Each row was made from one path, in order. Every step used is in the known rows, and no mark comes twice. Write each row's path.
Known rows:
musef fabe: 1  -17  -18  40  -20  -24  11  -30  -4  16  9  28  0  -29  16  -4  -48  2  5  0  27  -15  -23  -28  -35  -32  -25  25  2  11  -24  3  46  15
zite vanev nimiral pavig sepa: 4  3  -42  35  -12  -44  -24  -9  15  32  24  15  -59  -22  47  -14  -15  18  20  20  -9  -4  0  -6  -29  -32  -25  3  -3  -11  -17  26  54  9
tobu zite vanev sepa nifa: 3  -23  -11  29  -25  -32  3  -23  20  2  16  12  -41  4  24  -9  -32  4  13  -1  3  38  -10  -34  -9  -45  -19  9  13  1  -8  -17  23  10
supeba tobu zite pavig sepa: -1  -29  0  27  -13  -16  -18  -24  21  -6  37  22  -49  -6  36  0  -40  -14  7  5  11  -11  -9  -29  -12  13  -18  2  38  1  -21  -6  42  -3
supeba tobu zite: 9  -27  6  26  -26  -14  2  -38  5  3  24  27  -16  -15  19  -4  -42  -10  8  -3  24  -1  -17  -31  -17  0  -13  8  47  4  -13  -12  41  14
tobu zite vanev nimiral: 14  -23  -30  29  -13  -42  -1  -13  7  16  29  7  -29  -13  24  -4  -24  16  22  3  15  12  -8  -17  -16  -30  -24  7  17  3  -18  10  39  14
vanev zite pavig sepa nifa: -9  -13  -9  32  -17  -28  -19  -15  37  -6  25  8  -50  2  30  -16  -42  2  13  6  -9  -4  0  -23  -24  -26  -14  11  -15  6  -27  -20  57  -8
gubud pesin fozo: 2  -13  -2  39  -15  -17  11  -21  12  12  9  -9  -7  -45  10  -7  -51  13  2  -9  16  -11  -2  -25  -23  -36  -22  14  -3  13  -6  -22  48  38
tobu zite pavig sepa vanev nimiral fozo fabe: -20  -43  -29  24  -9  -34  -27  -15  45  -10  14  21  -20  -13  18  -8  -1  25  21  13  -12  -44  -10  -3  20  0  -9  -12  7  11  -7  22  30  -1
pesin fozo fabe: 7  -25  -6  50  -16  -15  -8  -32  9  0  4  21  2  -49  19  3  -42  18  10  -22  2  -19  -5  -9  8  -40  -18  18  -9  13  -4  -17  55  11
pavig sepa vanev zite tobu: 3  4  5  37  -31  -17  -25  -9  55  -4  32  -1  -26  -17  30  -11  -43  9  19  7  -12  -9  -19  -33  -6  -45  -12  19  -13  -37  -25  -7  60  31
pesin fozo supeba tobu zite vanev nimiral pavig: 9  -26  -32  42  -22  -20  -23  -22  31  13  26  26  -66  -30  34  -10  -7  5  46  10  18  3  -16  11  -25  -11  -21  5  48  11  16  -5  9  20
zite pavig sepa vanev nimiral fozo: -19  -18  -37  20  -11  -25  -31  -11  48  14  13  27  -20  -22  24  -23  -12  22  15  27  -13  -34  -5  -10  -14  -17  -17  3  -7  9  -24  30  42  8
vanev nimiral: 8  -11  -26  35  -17  -22  -4  -25  -1  18  13  23  -8  -29  22  -13  -24  15  12  6  12  -9  -4  -9  -29  -26  -26  16  4  12  -27  9  56  12
gubud pesin fozo supeba tobu zite: -8  -34  14  40  -22  -13  14  -31  28  -12  22  -1  -22  -34  10  -2  -37  -16  23  -6  31  -12  -14  -12  -31  0  -17  14  48  14  12  -37  14  39
pavig sepa vanev nimiral fozo pesin: -25  -21  -20  24  -19  -31  -21  -20  51  7  13  -3  -3  -34  27  -22  -7  11  -2  11  -8  -47  -8  -3  -19  -18  -2  21  -4  -3  -4  6  39  34
supeba fozo fabe musef: -1  -32  -32  73  -19  -28  -2  -50  8  9  18  36  -10  -17  12  -5  -43  5  -2  -4  12  -40  -2  -12  30  -15  -10  -8  -15  6  -7  6  63  5
gubud pesin fozo fabe musef: -2  -29  -24  59  -21  -29  9  -33  8  1  19  -3  -6  -46  -5  1  -46  8  -4  -18  14  -25  0  -17  27  -25  -13  -17  -18  16  9  -15  52  27
pesin fozo supeba tobu zite pavig: 2  -39  -1  41  -11  -5  -14  -31  28  -11  29  33  -40  -25  24  5  -36  -15  28  -3  22  -8  -9  -6  -18  0  -25  20  42  26  1  -24  14  8
tobu zite pavig sepa nifa: -10  -15  -8  27  -13  -36  -7  -21  33  -2  24  12  -37  11  32  -5  -37  -4  0  3  0  5  2  -31  -17  -11  -13  11  9  11  -8  -11  37  -2
fozo fabe: 0  -21  -4  43  -16  -28  8  -34  -5  3  6  27  1  -29  17  9  -41  6  9  -12  8  -21  -4  -12  5  -36  -20  16  3  8  -20  0  68  3
supeba fozo pesin gubud: -4  -27  4  52  -13  -14  0  -39  1  25  15  -12  -19  -18  24  -5  -59  7  -5  -8  17  -43  7  -10  -21  -29  -9  28  -25  13  -2  4  48  32
nimiral fozo: -3  -22  -8  16  -13  -29  -5  -36  0  19  7  40  17  -29  14  -14  -38  15  -1  9  2  -25  -9  -16  -29  -30  -19  20  9  14  -23  2  50  18
tobu zite: 11  -20  3  27  -13  -28  5  -31  -5  7  22  14  -3  -12  19  3  -42  6  2  -7  17  -4  -7  -28  -23  -15  -18  16  15  10  -11  -9  42  14
supeba tobu zite nifa: 5  -32  -7  22  -26  -10  2  -35  12  7  27  29  -30  -14  17  -1  -41  -12  11  0  33  4  -16  -35  -9  -24  -19  11  56  7  -8  -19  44  8
zite pavig sepa: -1  -10  -11  35  -2  -28  -15  -17  11  9  27  19  -33  -16  36  3  -45  -1  0  6  -1  -15  5  -21  -20  -19  -28  17  -7  3  -31  7  61  -4
gubud pesin fozo supeba: -10  -15  4  47  -12  -23  19  -24  20  3  12  -4  -7  -46  11  1  -42  -4  18  -6  18  -18  -2  -4  -38  -34  -28  29  4  16  2  -26  33  40
vanev sepa pavig: -2  -10  -6  36  3  -17  -8  -36  -1  12  13  27  -6  -19  21  -16  -32  18  3  7  1  18  0  -25  -15  -29  -24  7  3  9  -24  -1  38  10
pesin fozo supeba tobu zite: 5  -32  10  42  -24  -7  -7  -39  29  -8  23  29  -16  -34  23  -3  -34  -14  24  -8  21  -6  -18  -6  -30  -2  -17  25  42  14  9  -32  15  22

Write each row's path:
3  -9  1  32  -28  -17  -4  -20  30  3  14  5  -12  -17  11  -10  -46  15  23  -4  5  -11  -12  -31  -16  -39  -10  14  -9  -2  -20  -8  60  14 | sepa vanev zite
-28  -31  -9  24  -30  -21  -21  -29  65  -10  19  34  -12  -18  22  -27  5  -7  33  25  -2  -34  -24  4  -31  16  -5  10  49  -6  3  9  8  22 | pavig sepa vanev nimiral fozo supeba tobu zite
-15  -36  4  43  -5  -19  5  -22  41  -12  28  -5  -46  -23  14  -9  -27  -4  36  5  18  31  -12  -18  -10  -18  -20  -6  50  6  8  -29  -7  39 | gubud pesin fozo supeba tobu zite vanev sepa pavig
-27  -21  -13  22  -23  -24  -26  -22  39  21  14  -16  -2  -32  21  -25  -21  21  1  7  -13  -51  -1  1  -25  -24  0  16  -29  3  4  31  31  37 | pavig sepa vanev nimiral fozo pesin gubud
-10  4  -22  40  -26  -22  -18  -14  46  11  13  11  -15  -26  29  -21  -18  14  14  10  -7  -15  -6  -18  -24  -23  -14  15  -11  -12  -17  21  52  16 | pavig sepa vanev nimiral
-21  -20  5  35  -20  -18  -11  -20  59  -14  31  25  -46  -2  30  5  -31  -27  29  10  8  -16  -12  -17  -14  7  -14  17  43  -2  -4  2  22  3 | fozo supeba tobu zite pavig sepa vanev
-12  1  -11  35  -13  -23  -14  -11  42  9  17  15  -30  -14  30  -1  -44  1  10  6  -5  -16  1  -31  -9  -29  -19  16  -10  -3  -23  16  56  3 | zite pavig sepa vanev
-8  -13  -6  29  -10  -28  -13  -11  40  0  28  5  -32  0  28  4  -39  3  8  2  1  -11  -2  -37  -6  -8  -13  8  2  0  -10  7  37  5 | tobu zite pavig sepa vanev
-5  -26  -1  49  -16  -21  15  -24  11  1  3  -7  -7  -49  5  4  -45  14  9  -20  12  -25  -2  -15  7  -37  -19  5  -4  13  -1  -23  55  28 | gubud pesin fozo fabe
-14  -32  -30  26  -25  -33  -7  -27  30  12  19  54  -22  -33  20  -21  -11  -6  41  27  11  -15  -20  14  -29  -28  -26  18  51  5  -24  16  32  18 | zite vanev nimiral fozo supeba tobu
-8  15  -9  34  -21  -27  -18  -21  35  25  9  15  -29  -17  34  -9  -33  10  7  9  -11  -19  -2  -26  -22  -24  -10  10  -7  -12  -1  18  52  14 | nimiral pavig sepa vanev
1  2  -32  36  -13  -27  -26  -22  6  27  18  20  -41  -25  41  -19  -10  20  8  17  -7  -20  2  -3  -38  -9  -22  4  -5  -1  -14  18  52  6 | vanev nimiral pavig sepa
2  -24  -4  29  0  -31  -13  -18  10  0  36  8  -35  -4  34  8  -41  1  0  2  3  -12  2  -27  -20  -2  -23  10  4  7  -18  -3  41  -3 | tobu zite pavig sepa
3  -13  0  50  -11  -18  -5  -33  19  4  14  25  -1  -43  24  -2  -38  0  18  -8  7  -13  -4  1  -38  -35  -27  41  -2  16  -1  -20  34  21 | pesin fozo supeba
-25  -46  -22  14  -19  -18  -29  -19  60  -7  29  3  -40  -16  28  -16  -4  -4  7  15  8  -42  -14  -10  2  18  1  -2  40  9  -2  0  21  19 | supeba tobu zite pavig sepa vanev nimiral fozo pesin
14  -20  -7  27  -13  -44  7  -18  5  12  30  8  -21  -8  24  7  -49  6  12  -5  14  14  -9  -30  -14  -38  -21  14  19  0  -15  0  44  15 | tobu zite vanev
-5  -2  -17  30  -22  -20  -25  -13  43  17  21  3  -58  -12  27  -12  -34  16  22  10  -5  -18  -6  -29  -19  -45  -11  4  -9  -12  -3  -5  59  4 | nimiral pavig sepa vanev zite nifa
6  -38  -33  12  -12  -46  -9  -18  10  17  23  24  -10  -15  18  -17  -15  26  19  15  7  -6  -14  -8  -20  -27  -19  3  22  10  -17  12  30  20 | tobu zite vanev nimiral fozo
-20  -44  -4  19  -32  -26  -3  -38  41  -9  14  47  -36  -1  19  -21  -14  -16  31  19  3  15  -26  -7  -20  -25  -16  11  58  5  -2  -20  -2  16 | nimiral fozo supeba tobu zite vanev sepa nifa
12  -2  1  35  -33  -13  -11  -16  40  3  25  9  -17  -17  16  -6  -47  12  23  3  5  -3  -21  -34  2  -54  -14  19  -1  -21  -25  -7  60  32 | sepa vanev zite tobu
6  11  -4  35  -29  -18  -33  -11  46  12  30  3  -49  -14  36  -11  -35  17  20  14  -14  -14  -15  -29  -10  -38  -10  7  -9  -33  -12  1  56  27 | nimiral pavig sepa vanev zite tobu
-32  -11  -19  31  -19  -34  -19  -22  57  4  9  32  3  -29  23  -25  0  8  27  26  -15  -39  -11  11  -41  -19  -16  26  3  -2  -7  20  27  22 | pavig sepa vanev nimiral fozo supeba
3  -42  -30  12  -26  -30  -14  -24  21  11  25  35  -24  -19  19  -23  -14  11  26  19  14  -4  -25  -13  -13  -12  -15  -4  55  4  -19  11  28  20 | supeba tobu zite vanev nimiral fozo
-5  -2  6  36  -26  -23  -18  -13  46  -4  22  -3  -21  -17  25  -15  -43  11  18  -1  -11  -18  -10  -29  -24  -27  -6  14  -20  -19  -20  -8  60  12 | pavig sepa vanev zite
-1  -10  -16  37  3  -32  -5  -23  10  17  19  20  -24  -16  25  -9  -37  17  14  8  -1  35  -2  -28  -5  -53  -27  5  6  0  -30  7  39  12 | zite vanev sepa pavig
2  -17  -10  32  -17  -16  -11  -12  31  4  19  8  -36  -9  13  -2  -50  13  26  1  10  -13  -5  -30  -5  -35  -17  7  -10  12  -29  -2  58  -1 | sepa vanev zite pavig
-7  -35  -7  26  -13  -32  0  -40  -1  5  0  40  18  -33  9  -4  -33  17  6  -1  -2  -38  -10  -5  4  -32  -16  12  9  14  -17  3  58  8 | nimiral fozo fabe
-19  -45  -2  20  -2  -31  -10  -38  29  -6  26  44  -21  -8  18  -16  -15  -2  32  24  5  17  -20  -8  -14  -13  -18  0  65  6  -8  -4  -4  19 | nimiral fozo supeba tobu zite vanev sepa pavig
-18  -11  -30  36  -33  -43  -14  -21  54  8  26  26  -77  4  43  -20  2  -15  41  25  -1  12  -12  4  -35  -5  -10  5  53  -7  11  3  14  9 | fozo supeba tobu zite vanev nimiral pavig sepa nifa
-3  -54  -26  13  -22  -35  -7  -25  23  5  31  9  -30  -22  24  -12  -11  -1  12  8  23  -18  -21  -5  -6  -10  -6  5  56  7  -8  -9  26  31 | supeba tobu zite vanev nimiral fozo pesin
-10  8  0  37  -24  -26  -9  -19  43  8  13  12  -8  -21  28  -9  -42  2  6  2  -8  -15  -6  -33  -20  -32  -11  22  -9  -17  -13  11  56  18 | pavig sepa vanev
7  -17  -33  28  -24  -32  -27  -15  23  17  34  15  -74  -11  45  -15  -12  5  25  18  3  2  -13  -13  -19  2  -14  -13  42  -15  -7  15  35  8 | supeba tobu zite vanev nimiral pavig sepa
